Each row was made from one small tree. The marks that hang from a mark follow it in brackets, in alphabetical order. Every link used is in the known rows. Write each row's tree.
Known rows
vebe(dopom(nulu)): 1.659; 0.245; -0.359; 1.093; -0.622; -0.176; -2.627; 0.630; 0.016; -0.440; -0.663; -0.809; -1.863; 1.116; -0.703; 0.633; 0.594; 0.203; 0.423
vebe(dopom): 2.946; -0.674; -2.255; 2.453; 1.123; -0.232; -2.107; -0.463; 0.034; -2.318; -0.722; -0.764; -1.203; -0.155; -1.026; 1.520; 0.944; 0.026; 1.304
razo(vebe): 6.222; 0.146; -1.202; 3.507; 0.140; 1.996; -0.250; 0.003; -0.498; -3.439; -2.094; 1.542; 0.712; 1.018; -0.359; -0.445; -1.640; -1.857; 0.427
lilevu(dopom(sopig) semubu): -1.758; 0.802; -2.007; 1.492; 1.156; -1.861; 3.920; -0.378; 1.004; -0.229; 2.097; 3.631; 2.056; -4.515; -0.387; 1.305; -1.324; 0.713; 0.202
razo(vebe(dopom)): 4.787; -1.168; -1.101; 3.561; 1.222; 1.894; -0.752; -1.141; -0.969; -4.053; -2.953; -0.013; -0.130; 1.309; -1.501; 0.873; 0.785; -0.736; 0.182
lilevu(dopom(nulu(rovolu) sopig) semubu): -4.900; 2.515; -0.403; -0.253; -0.079; -0.409; 2.560; 1.251; -1.348; 3.866; 3.959; 0.095; 1.388; -3.703; 0.678; 0.843; -1.918; 0.654; -2.350
vebe(kiku): 3.578; 0.001; -2.905; 1.688; 0.659; -0.318; -1.245; -0.747; 0.266; -1.187; -0.438; 0.036; -0.074; 1.751; 0.496; -0.857; -0.038; -0.677; -0.195
dopom(nulu(rovolu) sopig(semubu) vebe(kiku)): -1.700; 1.188; 3.848; -2.352; -4.284; 1.774; -3.010; 3.763; -0.851; 3.219; -2.203; -2.626; -0.361; 5.617; 2.733; -0.146; 0.070; -0.086; -0.154
lilevu(dopom(nulu) semubu): -1.153; 2.925; -2.822; 1.396; 0.365; -1.356; 3.216; -0.930; -0.573; 1.089; 3.769; 2.343; 1.107; -3.344; -0.434; -0.749; -1.365; 0.220; -2.314
vebe(dopom kiku): 2.301; -1.320; -2.676; 1.646; 1.713; -0.418; -1.351; -1.893; 0.007; -1.750; -0.811; -1.734; -0.767; 1.886; -0.371; 0.234; 2.677; 0.630; -0.175
lilevu(dopom(sopig vebe) semubu): -2.748; 2.430; -0.346; -1.100; 0.223; -1.037; 3.366; 0.212; 1.459; 0.109; 2.239; 3.802; 2.817; -3.248; -1.249; 1.353; -1.815; 0.717; -0.798
vebe(dopom(nulu(rovolu) sopig(semubu)) razo): -1.153; -2.401; 4.780; 2.127; -0.038; 1.790; -2.514; 3.031; -2.814; 0.929; -3.594; -3.270; -2.294; 2.332; 1.918; 0.792; 2.284; -0.079; 1.062
lilevu(dopom semubu): 0.138; 2.000; -4.647; 2.711; 2.080; -1.248; 3.998; -2.094; -0.203; -1.127; 3.794; 2.455; 1.880; -4.115; -0.237; 0.329; -0.658; -0.033; -1.355
vebe(dopom(sopig) kiku): 0.709; -2.535; -0.178; 0.388; 1.010; -1.044; -1.420; -0.089; 1.064; -0.919; -2.350; -0.417; -0.836; 1.759; 0.076; 1.059; 2.335; 1.071; 1.394
lilevu(semubu): 1.300; 1.738; -3.379; 2.482; 1.039; -0.900; 0.756; -0.354; 0.180; -1.170; 2.053; 2.499; 1.281; -2.007; 0.056; -0.348; -1.013; 0.105; 0.117
sopig(semubu): 4.753; 0.069; -1.257; 4.308; -1.872; 0.483; -1.919; 1.537; -0.669; -2.238; -2.563; 0.709; -0.824; 1.738; 2.069; -0.176; 0.043; -1.064; 3.209
dopom(lilevu nulu(rovolu) vebe): -0.477; 3.192; 0.553; -4.114; -3.287; 1.504; -2.735; 1.826; 0.037; 3.296; 2.000; -3.326; -0.282; 0.092; 0.219; 0.681; -2.901; -1.018; -0.487
lilevu(dopom(nulu sopig) semubu): -3.413; 1.891; -0.207; 0.052; -0.544; -1.778; 3.120; 0.797; 0.427; 1.968; 2.515; 3.557; 1.099; -3.166; -0.040; 0.179; -2.074; 0.892; -0.483
vebe(dopom(lilevu(semubu) sopig) kiku): -3.858; -1.942; -1.839; -1.972; 0.612; -2.419; 1.294; -1.200; 1.308; 0.708; 0.805; -0.600; 0.293; -1.625; 0.596; 0.299; 1.908; 2.389; 1.341
nulu(rovolu): 2.834; 1.517; -2.537; 2.180; 0.930; 1.347; -2.185; 1.122; -1.098; -0.132; 1.231; -1.838; 0.136; -0.924; 0.502; 1.055; -1.741; -1.335; -0.001
razo(vebe(dopom(lilevu sopig) kiku)): 0.974; -3.871; 0.504; -0.869; -0.261; 0.469; 0.210; -1.136; 0.592; -1.961; -3.484; -1.207; -0.068; 1.672; -0.226; 0.400; 1.414; 0.713; 1.859

Write each row's tree
0.480; 0.342; 2.205; 1.681; -2.914; -0.582; 0.377; 2.704; -0.166; 0.706; -1.688; 1.657; -1.095; 0.804; 1.873; 0.631; -0.721; -0.548; 2.888 -> lilevu(dopom(nulu sopig(semubu)))
-3.083; -0.022; 0.973; -0.704; 3.508; -0.666; 5.129; -2.561; 0.361; -0.302; 1.509; 3.303; 2.698; -1.363; -1.266; -0.783; 0.617; 0.395; -3.504 -> lilevu(dopom(sopig vebe(kiku razo)) semubu)
1.944; -0.849; 0.372; -2.139; 0.993; 0.159; 0.003; -2.271; 0.906; -1.095; -0.201; -0.577; -0.025; 1.315; -0.563; -1.680; 0.327; -1.302; -0.423 -> dopom(lilevu vebe(kiku razo))
0.246; -0.782; 1.352; 2.191; 2.314; 1.877; -2.192; 0.046; -2.897; 0.409; 0.384; -3.605; -2.022; 0.485; -0.600; 0.333; 1.255; -0.981; -2.438 -> vebe(dopom(nulu(rovolu)) razo)
1.882; -0.013; -0.216; 0.449; 3.420; 0.658; 2.667; -3.396; -0.126; -1.842; 0.568; 0.594; 1.057; 0.654; -1.447; -0.886; 1.007; -1.449; -3.475 -> lilevu(dopom(vebe(kiku razo)))
1.983; -2.829; -0.723; 1.671; 2.293; -0.356; -0.477; -2.022; -0.103; -2.834; -0.529; -1.570; -1.962; -1.523; -1.037; 0.571; 1.442; -0.375; 2.167 -> vebe(dopom(lilevu) razo)
-0.912; -3.159; 3.346; -0.158; 1.600; -0.382; -1.333; -0.028; -0.422; 0.248; -2.794; -0.197; -1.928; 2.736; -0.354; -0.965; 2.374; 0.612; -0.142 -> vebe(dopom(nulu sopig) kiku razo)
3.849; -2.000; -1.457; 3.220; 1.720; 1.621; -0.127; -2.336; -1.086; -3.340; -3.113; -1.323; 0.193; 2.917; -0.848; -0.624; 2.178; -0.314; -1.308 -> razo(vebe(dopom kiku))
2.964; -0.180; 0.800; -0.234; 2.059; 1.059; -0.410; -1.645; 0.339; -1.852; -1.197; 0.799; 0.399; 2.813; -0.966; -1.573; 0.661; -1.345; -1.821 -> dopom(vebe(kiku razo))
-0.059; -0.866; 2.407; -0.615; 2.500; 0.160; 2.627; -1.896; 0.931; -1.017; -0.798; 1.736; 1.023; 0.458; -1.036; -0.083; 0.268; -0.767; -1.559 -> lilevu(dopom(sopig vebe(kiku razo)))
0.720; -4.167; 1.693; 1.741; 3.353; -0.468; -0.307; -1.253; -0.040; -1.964; -2.905; 0.336; -1.147; 1.668; -0.745; 0.187; 2.802; 0.511; 0.422 -> vebe(dopom(sopig) kiku razo)
0.295; -0.710; 2.536; -0.912; -5.580; -0.825; -2.279; 3.730; 1.173; 1.368; -2.859; 0.358; -1.865; 1.543; 2.878; -0.168; -1.312; -0.221; 5.961 -> dopom(lilevu nulu sopig(semubu))
-1.401; -0.408; -3.746; 0.116; 0.548; -1.489; 0.774; -1.687; 0.416; -0.856; 2.167; -0.567; 0.274; -3.507; -0.302; 0.655; 1.034; 1.480; 1.539 -> vebe(dopom(lilevu(semubu)))
2.481; 1.579; 3.032; -0.673; -0.304; 1.239; -1.823; 0.521; 0.023; -0.497; -0.544; 1.812; -0.890; 2.060; -1.305; -1.239; -1.069; -1.824; -0.852 -> dopom(nulu vebe(razo))
-2.098; -3.491; 2.934; -2.374; 0.070; -1.167; -1.045; -0.641; 0.463; 0.789; -1.620; -1.290; -2.334; 1.458; 0.249; -0.840; 1.730; 0.823; 1.344 -> vebe(dopom(lilevu nulu sopig) kiku razo)
-0.644; -0.067; 5.128; -4.279; -2.526; -0.265; -1.328; 1.833; 1.815; 1.429; -0.914; 1.566; -0.905; 0.592; -0.568; -0.338; -2.116; -0.834; 2.549 -> dopom(lilevu nulu sopig vebe(razo))
-2.976; 1.011; 0.316; -2.459; -2.870; -1.948; 0.292; 1.984; 1.657; 2.681; 1.908; 2.206; 0.253; -2.765; 0.836; -0.384; -2.625; 1.181; 2.624 -> dopom(lilevu(semubu) nulu sopig)
-5.788; 3.067; 1.930; -5.528; -3.159; 0.026; -0.704; 2.884; 0.831; 4.980; 2.962; -0.689; 1.288; -2.090; 0.632; 0.419; -3.068; 0.485; -0.337 -> dopom(lilevu(semubu) nulu(rovolu) sopig vebe)
-2.601; 0.812; -1.206; -0.425; -0.236; 1.874; 0.980; -0.641; -2.826; 1.223; 1.725; -3.279; 0.934; -1.760; 0.014; -0.101; 0.118; 0.508; -2.420 -> razo(vebe(dopom(lilevu(semubu) nulu(rovolu))))
-0.864; 1.835; 4.396; -1.648; -4.635; 2.134; -3.255; 5.212; -0.515; 2.800; -2.280; -1.247; -0.542; 3.493; 2.058; 0.930; -1.513; -0.630; 1.243 -> dopom(nulu(rovolu) sopig(semubu) vebe)
-1.691; -0.723; -1.489; -1.022; -0.079; 0.029; 1.723; -2.471; -1.245; -0.045; 0.342; -1.331; 0.692; 0.367; 0.034; -2.261; 1.747; 1.198; -2.317 -> razo(vebe(dopom(lilevu(semubu) nulu) kiku))
-3.729; 4.159; -0.796; -4.458; -2.262; 0.714; -0.608; 1.216; -0.264; 4.015; 4.429; -2.153; 1.069; -1.770; 0.277; -0.230; -2.557; 0.257; -1.870 -> dopom(lilevu(semubu) nulu(rovolu) vebe)
-3.367; -1.499; -1.618; -1.179; -0.096; -2.172; 0.581; 0.027; 1.525; 0.067; 1.339; 0.828; 0.223; -3.636; -0.067; 1.774; 0.584; 2.021; 3.325 -> vebe(dopom(lilevu(semubu) sopig))
0.412; 2.461; -0.506; -2.102; -1.011; -0.083; 0.987; -1.184; 0.695; 1.000; 1.500; 0.162; 0.377; 1.987; -0.800; -0.808; -0.791; -0.550; -3.497 -> lilevu(dopom(nulu vebe(kiku)))
